Each row comes from the steps of one path. Every step used is in the known rows, and no mark comes twice. Write the path behind each row, first mark first.
In the rows, zero is written as 128.
Known rows
migota > redek: [138 125 126 111 137 134  92 142 128 120 137 131 102 137 107 122 134 126
 114 145 135 154 128 106 138 100 135 119 141 128 147 127 125 130 134 141
 136 105 146 133 121 133 109 110  91 133 133 134 141 126 148 129 106 134
 139 154 106 131 158 125 153 116]
puvig > kado: [128 127 127 112 121 126 115 131 124 134 124 124 122 129 128 125 117 128
 129 121 132 142 126 132 121 134 141 131 122 132 118 135 116 128 126 121
 125 139 129 129 159 122 123 128 148 119 130 125 128 156 146 110 110 127
 151 126 135 148 119 123  91 113]
gazi > palad > motav > puvig > kado > kuvuzi > vavaz > mivomis > lano: [109 111 161 123  98 113 188 111 118 139  89 124 180 126 161 123 145 136
 126 117 132  80 150 152  99 179 113 116 146 134 116 119 159 128 135 116
 118 163 109 136 116 113 157 134 116  81 115 124 109 114 135 152 183 114
 130 106 122 131  96 149   4 159]
gazi > palad > motav: [118 140 127 144 150 145  86 131 123 151 148 141 120 129 143 110 138 118
 129  94 121  98 136 118 131 104  96 140 160  87 141 123 155 136 129 155
 126 137 126 117 100 140 146 117 117 108 103 113 132 159 138 152 118 137
 116 119 145 109 136 119 167 157]
motav > palad: [128 134 125 126 138 141 100 136 122 135 137 140 115 133 121 122 129 121
 127 122 131 116 134 115 131 129 107 132 130 112 140 129 130 128 130 137
 132 118 138 127 107 135 136 118 142 133 124 124 138 134 119 135  99 132
 109 135 125 114 126 126 188 143]
pebu > kado > kuvuzi > vavaz: [132 117 132 125  95  98 172 118 136 124 123 114 142 131 113 126 120 133
 152 125 127 155 148 132 116 132 161 116  86 163  97 119 110 127 133 125
 130 136 114 137 158 116 122 145  93 118  93 136 118 105  76 144 163 116
 195 128 136 126 139 139  75  72]
motav > puvig: [128 132 121 119 114 131  96 145 130 124 123 128 130 131 126 117 121 127
 125 140 129 126 128 127 131 144 137 136 149 120 142 127 136 120 123 117
 136 107 138 128 126 126 134 126 149 117 131 129 128 132 161 106 100 130
 111 129 128 137 137 117 127 146]
migota > redek > motav > puvig > kado > pebu: [148 131 115  89 151 149 101 149 151 115 158 117 130 120 133 109 115 130
 127 141 124 115  56 133 130 150 125 141 167 133 145  96 130 110 126 134
 123 141 126 142 146 142 107 117 115 104 172 160 133 129 139  76 126 131
 156  95 137 105 151 124  76 164]
migota > redek > motav > palad > gazi: [137 139 110 122 196 167  72 148 125 132 181 147 106 126 122 110 148 122
 128 122 122  82 100  97 140  98  63 129 149  89 171 105 139 131 137 160
 133 125 133 128  70 155 136 102 108 138 124 146 149 127 153 152 114 141
  76 130 132  85 136 141 220 186]
kuvuzi > vavaz > mivomis: [121 115 145 125 114 104 175 113 109 135  86 132 120 139 120 122 135 131
 115 129 149 148 178 133 116 134 146 101 127 130 114 147 132 133 134 124
 136 113 141 132 112 105 122 128 110 127 114 111 118 126 111 154 134 119
 118 165  93 186 141 141 106 105]
ruvi > mivomis: [129 115 133 122 115 116 138 126  98 124  94 132 102 140 114 132 122 126
 104 131 130 147 160 122 133 117 143 114 107 143 133 144 121 134 132 119
 128  92 142 126 114 117 133 127 124 129 141 118 134 147 141 122 117 127
 140 156 116 147 129 121 128 115]
palad > gazi: [122 127 121 135 129 131  89 136 107 134 138 138 109 132 132 119 134 125
 127 105 126 127 142 125 123 108 121 131 119 110 132 129 119 139 129 134
 126 115 127 112 111 125 141 121 142 126 108 121 133 147 155 137 110 133
  97 132 135 126 127 125 153 136]
migota > redek > gotu: [143 140 121 107 146 146  97 146 135 126 145 133  97 135 103 116 135 124
  96 142 143 146 109 110 124  74 131 120 165 116 157 119 139 139 138 145
 138 105 148 127  90 143  94 107  91 135 135 139 148 130 144 133 117 139
 143 158 111 123 175 127 181 121]
puvig > motav: [125 134 123 141 149 122 110 126 123 130 129 130 110 126 123 133 133 125
 136 103 125 130 138 118 129 111 136 129 131 111 118 139 130 137 130 125
 127 126 126 127 139 128 116 128 118 160 136 116 133 147 129 130  93 133
 168 133 135 142 124 109 158 117]
vavaz > mivomis: [123 120 138 121 123 117 130 121 102 126  89 135 109 135 125 123 133 125
 103 127 146 149 168 134 127 128 142 117 131 128 126 142 129 139 130 124
 130 107 146 122 122 116 123 123 140 123 126 110 126 143 124 143 113 129
 115 156 107 164 139 126 130 120]
gotu > redek > motav: [139 135 111 123 171 150 112 141 133 129 144 136  99 131 110 115 123 120
 114 126 121 127 121 131 117  80 113 127 134 107 146 134 144 137 133 142
 135 104 133 114 101 150 113 117 121 143 136 140 146 147 143 129 114 138
 121 145 144 143 156 140 213 126]
ruvi > mivomis > vavaz > kuvuzi > kado > puvig > motav > palad > gazi: [113 124 143 170 110 112 188 111 103 129 123 131 160 114 161 171 139 135
 124 133 113 118 147 125 154 140 117 113  46 161 116 149 104 135 119 121
 122 149 113 134 132 113 161 149 167 164  92 102 117  91 130 135 166 122
  36 121 119 104  49 145 126 131]
gazi > palad > motav > redek > gotu: [126 149 118 146 171 169  84 123 144 147 165 146 107 129 133 105 147 117
 114 105 132  92 100 108 117  55  73 143 206  71 163 110 178 146 133 158
 122 128 128 104  57 159 133 110 120 122 123 128 144 139 132 163 134 145
 105 126 145  95 149 120 251 166]
motav > puvig > kado: [130 132 121 105 114 130 103 142 138 128 127 118 143 126 139 118 115 132
 133 135 131 122 108 138 126 164 139 141 149 127 134 124 131 116 120 112
 128 133 127 132 152 122 134 129 162 109 141 135 124 148 173  89 104 125
 133 110 136 139 114 117  74 144]
ruvi > mivomis > vavaz > kuvuzi > kado > puvig > motav > palad: [118 124 148 160  99 108 201 110 116 127 105 125 160 118 148 175 131 133
 118 156 119 139 154 123 161 147 140 109  55 172 106 156 111 131 118 111
 130 144 125 139 149 112 143 152 149 164 108 101 117  85 114 127 162 120
  70 135 113 119  68 140 117 112]
gotu > redek: [135 128 119 125 139 136 111 140 129 126 135 135 100 136 108 124 125 125
 115 130 129 146 134 134 110  90 131 120 129 116 143 143 131 136 132 136
 133  98 133 117 115 136 122 119 128 145 136 134 139 141 138 129 106 134
 118 150 131 145 144 131 189  97]
pebu > kado: [133 130 120 114 124 117 119 131 127 125 129 126 114 128 122 122 114 124
 129 118 132 156 133 124 131 117 147 123 107 140 118 118 111 131 125 138
 128 125 135 127 161 129 121 131 128 122 104 125 132 140 126 117 113 128
 149 126 148 123 129 116 126 101]
vavaz > kuvuzi: [126 131 136 132 101 121 118 132 123 118 100 127 131 138 127 125 119 123
 108 151 132 154 170 125 139 105 158 130 114 138 121 139 127 140 123 119
 140 127 137 123 136 115 128 131 155 134 109 113 124 125 134 145 120 132
  87 149 114 174 136 132 151  99]
ruvi > mivomis > vavaz > kuvuzi > kado > puvig: [120 113 156 145  62  97 205 114 106 119  81 119 159 129 141 167 117 134
  93 178 130 185 172 139 156 132 178 103  45 198 105 160 100 131 118 112
 136 123 141 135 162 100 136 155 150 127  92 103 114  86 142 107 179 118
  62 157 102 149 104 147  73  85]
palad > motav: [123 130 119 139 144 136  98 132 118 137 125 136 115 131 125 116 129 120
 126 110 130 123 138 119 120 102 124 136 160 106 129 132 143 141 125 142
 127 123 131 115 119 133 129 124 113 134 120 114 130 146 142 139 117 133
 143 129 139 137 131 112 155 143]
migota > redek > motav > puvig: [143 140 113 105 166 152  81 154 144 117 147 128 121 127 117 109 129 124
 117 155 127 117  97 108 143 116 118 135 175 111 165 108 150 117 128 137
 145 108 141 136 103 147 113 111 100 122 144 148 141 124 176 112 109 139
 123 136 127 120 165 126 151 170]
puvig > kado > kuvuzi > vavaz > mivomis > ruvi: [120 109 164 126  66  87 218  94 133 135  57 117 149 128 129 126 128 137
 133 137 143 149 175 152 108 178 165 110 104 175  93 152 110 136 129 107
 120 146 127 130 157  96 131 129 122 122 128 129 109 128  78 163 168 107
 188 146  89 163 118 151  12  93]
gazi > palad > motav > redek > migota: [122 147 120 152 177 168  94 117 132 143 170 142 101 130 132 121 140 123
 119 122 120  98 107 111 131  77  73 137 200  77 160 109 173 132 132 163
 124 129 125 101  93 171 147 114 107 115 140 135 133 158 150 164 129 140
  96 125 146 115 147 113 249 147]
ruvi > mivomis > vavaz > kuvuzi: [122 116 152 123  85 103 190 121 102 122  62 131 131 141 128 137 120 126
  79 163 128 166 196 123 152 109 163  95  72 180 122 159 122 142 129 108
 137  98 139 129 133 103 143 140 142 148 101 104 122 125 147 135 156 122
  89 194  85 198 114 143 129  99]
kado > puvig: [127 125 124 127 107 120  96 133 125 123 137 127 121 129 120 149 127 123
 133 133 125 148 133 134 134 130 144 136 115 125 132 127 109 124 125 131
 132 121 132 128 140 123 120 133 125 111 114 124 129 118 126 115 121 132
 119 124 136  96 149 120 118 113]
kado > kuvuzi > vavaz > mivomis > ruvi: [120 110 163 135  67  86 210  99 128 133  54 126 139 133 117 127 135 132
 124 142 142 152 197 144 117 163 161 102 108 165 102 156 117 137 130 114
 127 118 138 128 126 102 127 126 105 131 121 125 116 118  66 183 165 113
 169 166  81 162 141 149  70  97]
puvig > motav > redek > migota: [129 140 116 147 177 142 119 112 135 126 147 130  90 127 111 143 134 130
 126 128 124 132 110 113 132  80 109 123 168  98 137 123 144 128 131 136
 127 115 125 113 127 161 114 123 116 164 171 140 134 154 135 145 105 135
 148 134 139 147 133  99 238 105]

Which path is each row?
[126 137 101 146 156 127  94 125 131 130 191 133 127 106 145 153 143 126
 170  79 111  90  98 118 139 141  91 144 101 108 130 100  99 130 124 146
 114 165  99 133 138 134 142 136 131 139  92 130 133 121 104 130 118 132
 117  68 180  33  82 114 151 150] : pebu > kado > puvig > motav > palad > gazi
[128 142 106 134 178 159  89 139 112 139 163 146 117 124 134 111 137 118
 131  97 117  77 116 113 130 114  66 140 127  87 149 114 139 135 130 147
 129 129 127 116  79 148 146 115 151 130 111 130 141 140 143 152 113 138
  70 119 147  97 119 137 220 186] : redek > motav > palad > gazi
[132 120 129 106 106 123 127 130 127 129 130 120 121 129 131 124 110 129
 129 111 127 147 105 148 116 144 147 135 120 143 105 123 102 125 127 126
 113 145 125 131 174 120 117 131 141 107 153 132 125 146  99  88 124 125
 168 102 136 129 128 121  68 112] : puvig > kado > pebu
[125 113 143 113 102 108 174 123  96 135  77 134 110 137 121 137 125 127
  92 137 128 159 173 123 139 117 145  97  80 161 128 157 122 132 131 119
 130  83 142 132 127 113 137 131 120 142 115 111 130 133 145 119 142 122
 132 189  99 166 121 130 125 116] : ruvi > mivomis > vavaz
[124 113 147 113  91 102 181 113 136 119  88 113 169 129 135 123 129 142
 141 146 141 123 145 153 106 189 155 126 136 155 110 127 133 118 129  94
 129 138 113 144 139  99 135 142 132 101 136 134 104 114 112 133 161 111
 157 124 108 160 122 144   5 117] : motav > puvig > kado > kuvuzi > vavaz > mivomis
[127 115 138 133  95 106 159 120 132 127 114 120 141 140 109 127 129 130
 148 133 127 148 159 132 113 128 154 119 107 146 106 134 123 126 137 120
 136 122 119 132 126 111 124 139  91 125 119 130 120 103  85 152 154 120
 177 148 111 145 156 144  97  85] : kado > kuvuzi > vavaz
[142 140 114 113 190 163  88 147 132 128 162 140 106 130 110 112 138 118
 120 140 130 103 106  97 145 106  85 129 156 105 164 112 146 124 135 156
 141 117 144 134  88 156 117 104  98 140 138 144 147 127 136 145 108 137
 113 141 124 102 154 135 214 166] : migota > redek > motav > palad
[124 138 123 162 141 132 116 124 135 131 167 127 141 113 141 160 135 130
 161 111 126 120 101 123 143 151 113 142 107 117 116 131 111 120 120 139
 125 159 127 135 147 135 121 137 140 147 127 119 129 106 101 118 112 129
 118  85 151  70  96 117 132 128] : kuvuzi > kado > puvig > motav > palad
[118 136 119 170 147 136 103 126 121 133 182 133 143 109 153 158 144 132
 166  92 117 101  95 127 137 146  95 146 102 107 122 123 106 127 122 138
 117 163 115 126 127 134 140 132 152 144 115 119 127 110 119 128 115 132
  82  75 161  50  78 120 140 145] : kuvuzi > kado > puvig > motav > palad > gazi
[133 128 126 114 122 123 157 130 151 122 128 109 174 125 130 115 117 134
 154 140 121 103 108 142 112 165 134 140 133 139 115 110 142 109 128 107
 134 151 107 139 138 125 128 143 116 106 134 150 115 119 134 119 161 119
 177 108 140 136 137 146  48 141] : redek > motav > puvig > kado > kuvuzi > vavaz
[128 122 134 120  88 110 156 129 149 123 117 108 173 130 129 121 120 140
 159 143 125 121 119 145 109 174 153 136 128 152 109 121 129 107 128  97
 128 141 106 142 147 111 135 143 126 106 131 145 112 114 123 115 154 114
 176 114 125 140 127 139  23 116] : motav > puvig > kado > kuvuzi > vavaz
[138 134 116 100 135 141 115 141 141 122 141 115 142 119 141 110 104 128
 134 121 118 109  70 151 124 167 130 152 147 127 124 105 130 115 120 121
 120 147 121 133 155 136 121 133 151  95 157 145 127 140 132  78 127 129
 148  83 151 116 136 120  71 169] : redek > motav > puvig > kado > pebu
[133 127 123 101 100 128 113 140 141 123 134 116 140 124 143 116 105 133
 135 128 127 126  82 153 119 175 146 143 142 141 122 114 115 112 121 116
 115 139 121 134 168 122 127 132 164  98 160 142 120 137 131  70 117 123
 151  87 139 121 124 115  51 140] : motav > puvig > kado > pebu
[127 126 114 149 146 127  96 114 149 117 154 128 109 119 121 159 142 127
 147 122 120 135 112 118 137 102 120 141 143 113 137 128 121 127 125 130
 120 131 114 130 131 136 113 130 117 149 150 127 135 114 110 129 114 137
 142 115 150  86 127 105 180 123] : kado > puvig > motav > redek
[123 133 118 135 142 146  84 138 111 137 155 146 115 130 134 118 141 124
 135 103 122  98 129 118 128 123  85 135 126  99 147 124 125 132 131 139
 123 121 126 117  87 135 154 115 153 134 112 126 137 135 134 146 104 133
  67 123 135 101 109 130 190 159] : motav > palad > gazi
[131 122 139 135  99 123 142 129 123 126 131 122 125 129 131 124 109 130
 127 122 133 170 108 146 124 134 160 124 103 148  95 133 101 128 123 135
 118 132 144 122 170 128 113 132 141 117 137 121 126 114  85  94 127 125
 132 107 129 126 134 122  93  95] : kuvuzi > kado > pebu
[125 137 113 145 146 132  95 128 132 130 161 133 124 118 127 157 141 124
 155 108 120 101 116 118 142 141 105 140 121 104 133 124 120 123 127 135
 125 144 117 138 123 133 124 133 124 144 132 121 133 118  99 130 101 134
 132 100 150  68 112 112 168 145] : kado > puvig > motav > palad
[123 123 157 138  68 110 192 124 123 124  99 119 154 132 145 130 107 132
 101 153 128 190 146 146 142 126 181 107  67 183  83 154 104 135 119 122
 126 138 140 130 186 113 125 144 163 135 101 107 112  86  96 105 168 119
  80 142  97 174 119 145  90  81] : mivomis > vavaz > kuvuzi > kado > pebu
[127 117 140 123  96 105 167 117 137 128 113 113 154 133 119 129 123 135
 155 130 128 142 141 139 104 143 155 125 104 157  96 131 115 120 134 109
 127 148 110 134 153 109 124 142 104 116 124 135 113 124 101 133 160 115
 192 129 122 150 133 145  45  87] : puvig > kado > kuvuzi > vavaz
[120 114 141 127 109 110 172 112 137 125  92 117 170 126 144 117 134 140
 149 131 139  98 139 151 101 177 136 133 171 140 109 121 150 125 126 106
 121 155 105 134 122 106 143 143 120 109 134 129 102 118 123 145 174 113
 171 109 118 157 111 135  13 146] : palad > motav > puvig > kado > kuvuzi > vavaz > mivomis
[125 126 124 164 137 129 121 111 147 121 158 123 127 114 132 161 135 132
 152 127 125 152  99 123 140 111 132 138 126 127 117 132 113 126 118 131
 120 146 124 128 153 134 110 135 137 149 148 122 130  98 108 113 123 132
 124 101 153  85 111 109 143 104] : kuvuzi > kado > puvig > motav > redek
[125 140 118 139 164 137 104 130 128 136 147 137 115 124 124 131 137 123
 144 101 127 101 128 109 134 126 101 136 131 102 133 134 134 133 130 134
 125 132 123 131 118 138 129 122 136 164 138 119 136 143 109 144  87 133
 142 122 137 113 108 113 192 144] : puvig > motav > palad
[123 110 151 135  97  98 184 106 119 124  82 125 137 140 116 128 138 134
 130 133 143 148 180 141 112 144 156 111 116 150 103 140 127 135 137 111
 133 120 128 131 115 102 124 139 100 118 120 120 112 106  77 168 163 117
 158 158  95 169 148 147  77  91] : kado > kuvuzi > vavaz > mivomis
[143 138 111  95 168 151  89 151 149 118 152 121 134 121 127 110 122 130
 126 153 130 109  79 119 140 137 120 139 173 120 157 104 144 114 127 133
 137 133 132 140 132 146 113 115 121 115 153 155 136 145 189  96 113 133
 138 119 136 125 144 127  97 170] : migota > redek > motav > puvig > kado
[133 139 114 117 150 144  97 147 131 124 133 127 130 126 128 109 119 122
 122 134 124 108 115 126 137 132 122 144 158 107 148 117 151 121 122 125
 140 113 136 126 109 142 127 126 141 117 128 134 136 136 165 108 110 136
 116 128 140 133 150 122 152 171] : redek > motav > puvig
[132 135 120 131 151 148 115 121 129 122 138 132  92 135 110 133 126 129
 108 149 132 149 115 118 134  85 116 123 164 108 147 122 138 127 131 137
 132 101 142 112 122 161 119 119 119 133 156 144 134 140 140 138 115 133
 113 149 124 150 153 112 227 104] : motav > redek > migota
[141 139 105 105 167 154 110 147 153 123 151 124 131 121 130 112 112 130
 123 138 118 101  80 144 114 129 114 139 157 114 151 119 149 117 124 121
 133 125 121 122 126 146 125 124 155 129 155 155 137 157 182  95 111 133
 119 113 156 135 129 135 142 152] : gotu > redek > motav > puvig > kado
